Known rows, with every way that one mark hangs from another
soti[pusum rafe]: [ 43.7   9.4 -14.7  32.5 -43.0   2.1 -20.2  -2.3 -25.7  -4.6 -16.4 -12.4
 -28.0 -34.6  -9.0  19.9   7.2  15.2]
fupug[soti[pusum]]: [ 20.5  -0.4 -23.0  16.6 -38.1   6.6 -26.4  -6.2 -29.0  16.2  -7.2   2.6
 -32.6 -41.4  -8.0   7.0  21.7   3.7]
soti[fupug rafe[kekem[rutorun]]]: [ 35.6   8.0  -9.4  49.7 -18.7 -22.2 -29.0 -12.5 -22.9 -19.4 -22.5 -14.3
 -51.9 -16.6 -22.3   3.9   5.9  22.3]
fupug[soti[pusum rafe[kekem]]]: [ 30.2   5.8 -25.9  32.7 -38.1  -1.8 -14.6 -21.2 -22.5 -13.6   1.9  -3.8
 -42.2 -31.4  -8.2   6.9  21.2  15.7]
kekem[rafe[soti[fupug]] rutorun[pusum]]: [-11.8   0.8 -12.3  26.5 -10.9   1.6 -15.8   8.1 -32.4 -21.1 -29.9 -15.6
 -48.3 -25.2 -19.5  -9.9  23.1  -0.3]
rafe[soti[fupug]]: [ 16.9   1.2  -8.8  24.3 -17.7   3.2 -23.4  19.5 -32.4  -0.6 -19.6  -8.6
 -40.0  -9.9 -10.1  -8.2  22.3  12.3]
fupug[soti[pusum rafe]]: [ 31.9  13.0 -23.3  24.1 -40.3   3.8 -25.9 -11.6 -35.4  -7.1 -14.7  -5.9
 -42.8 -44.5  -7.4  10.0  20.6   7.1]
soti[rafe[kekem]]: [ 42.0   0.4  -7.2  40.6 -26.2 -18.7 -19.3 -11.7 -15.6  -3.7   5.7  -4.6
 -37.3 -15.0 -10.4  11.7   5.8  20.0]
kidig[soti]: [ 24.1   0.5   0.7  26.2 -23.3 -15.3 -41.2   9.3 -21.1  15.5  -3.1 -12.9
 -46.1 -19.1 -11.5  11.8  21.7  14.4]
rutorun[pusum[soti[fupug rafe[kekem]]]]: [ 28.7 -13.0 -15.3  51.4 -33.6 -23.1 -23.0   0.0 -19.8 -23.9  -4.0 -13.3
 -58.6   7.5 -24.4 -10.0  14.6  41.2]
kekem[rafe rutorun]: [ 15.9   4.7  -2.7  18.8 -15.4 -20.8 -30.6  -5.9 -27.3   5.7 -19.4  -5.4
 -29.7 -54.3 -17.9  16.5   3.9  -5.4]
pusum[soti[fupug rafe]]: [ 42.5   5.2  -8.4  34.4 -30.7 -26.6 -41.8  12.6 -37.6 -16.9 -25.7 -14.2
 -52.5 -19.9 -22.6   0.1  10.7  31.7]
kidig[soti[rafe[kekem[rutorun]]]]: [ 31.1  17.7  -2.2  45.9 -18.5 -27.9 -35.8 -18.8 -12.6 -23.4  -4.7 -22.6
 -63.6 -19.6 -17.3  17.5  20.3  24.8]
soti[rafe]: [ 44.9   7.8  -4.9  32.7 -28.0 -13.5 -30.9  -1.4 -29.3   3.6 -10.9  -7.2
 -37.8 -27.9  -9.7  13.9   4.4  11.6]
kekem[rafe rutorun[pusum soti]]: [ -6.2  -2.1 -12.3  19.8 -16.5  -5.0 -18.8  -1.9 -38.1   7.3  -2.3 -17.5
 -40.6 -34.9 -29.0   7.3  20.6  -8.8]
kidig[soti[fupug rafe[kekem[rutorun]]]]: [ 26.4  14.8  -3.9  51.1 -16.2 -27.8 -38.5  -6.7 -20.4 -30.7 -21.3 -28.1
 -70.4 -11.5 -24.0   3.8  21.7  28.0]

Rows
[  2.5  -8.5 -11.1  30.5 -22.5 -25.4 -34.5   6.6 -31.6 -14.8 -28.7 -13.5
 -51.0 -31.7 -32.0  -4.8  12.8  15.3]
kekem[rafe rutorun[pusum[soti[fupug]]]]
[ 16.4  -3.4 -19.7  23.1 -35.5  12.1 -20.2  21.1 -42.7  12.7 -14.7 -21.0
 -28.8 -19.0 -24.7   2.4  24.2  10.9]
rutorun[soti[fupug pusum]]
[  1.9  -6.8 -15.9  44.7 -15.0   3.2 -12.2  -5.7 -13.3 -16.2  -9.5 -10.7
 -53.5   7.4 -17.4 -12.6  24.7  20.7]
rafe[kekem[rutorun[pusum]] soti[fupug]]
[ 36.6  -1.6 -17.7  45.7 -39.3  -3.2 -11.9  -0.2 -20.7 -18.4 -17.2 -15.7
 -34.0 -14.0 -15.2   4.4   9.1  27.1]
soti[fupug pusum rafe[kekem]]
[  5.8 -15.5 -15.4  31.5 -25.1   5.6 -23.2  19.3 -42.1  20.3  -4.3 -17.2
 -45.3   3.5 -26.6 -10.6  23.9   7.5]
rutorun[pusum soti[fupug]]
[ 36.3  -2.6 -11.0  38.1 -37.9 -17.6 -31.3  -1.4 -25.0 -10.0  -3.0  -9.4
 -52.5 -12.4 -17.9   6.0  12.4  29.5]
rutorun[pusum[soti[rafe]]]
[ 33.0  13.4 -18.9  25.1 -40.3   8.8 -15.9   4.3 -40.4  -2.9  -5.2 -22.8
 -31.8 -29.5 -18.1  18.1  21.5  10.6]
rutorun[soti[pusum rafe]]
[ -0.2  13.1 -17.5  17.7 -22.1   8.1 -12.3  10.0 -32.9 -28.4 -40.9 -19.9
 -31.5 -47.1 -17.4   2.2  22.6   2.3]
kekem[rafe[soti[fupug pusum]] rutorun]
[  1.1   2.3 -16.9  14.0 -27.4  11.5  -5.9  22.0 -34.4 -19.3 -30.4 -15.8
 -23.7 -37.8 -11.1  -3.2  23.8   3.9]
kekem[rafe[soti[fupug pusum]]]
[ 26.1  21.5 -20.9  35.0 -32.1   4.5 -25.8   3.7 -47.5 -19.1 -33.0 -33.0
 -46.6 -31.5 -30.4  10.5  22.1  12.8]
kekem[rutorun[soti[fupug pusum rafe]]]
[ 20.1  -1.9 -18.4  27.2 -33.2  13.2   0.7  -3.1  -6.4  -7.7   7.4  -5.1
 -22.7 -13.2  -3.1   7.3  24.1  21.8]
rafe[kekem soti[pusum]]
[ 46.0   0.5  -8.6  37.5 -31.4 -31.8 -27.9  -9.2 -15.6 -16.2   7.0  -6.3
 -45.6 -15.1 -16.7  10.5  10.6  36.9]
pusum[soti[rafe[kekem]]]
[ 17.4   4.6 -21.8  44.9 -22.4 -11.6 -23.9 -36.0 -20.7 -15.1   1.6  -2.9
 -66.8 -19.1 -16.3  -0.7  20.4  11.4]
fupug[soti[rafe[kekem[rutorun[pusum]]]]]
[ 12.8   0.3 -22.7  35.8 -28.7   3.2 -15.2  -1.1 -27.4  -2.8 -10.2 -21.7
 -36.5 -15.8 -30.4   4.6  23.0  18.2]
rafe[kekem[rutorun[soti[fupug pusum]]]]
[ 14.6   9.4 -16.5  42.7 -21.8  -1.0 -28.4   2.2 -47.7 -11.3 -21.4 -29.1
 -63.1  -9.2 -33.4  -2.0  22.2   9.7]
kekem[rutorun[pusum soti[fupug rafe]]]
[ 38.7   6.6 -16.2  37.8 -40.1   2.4 -23.0  10.2 -34.8 -11.7 -33.3 -17.7
 -34.7 -27.1 -15.2   6.5   8.5  18.9]
soti[fupug pusum rafe]
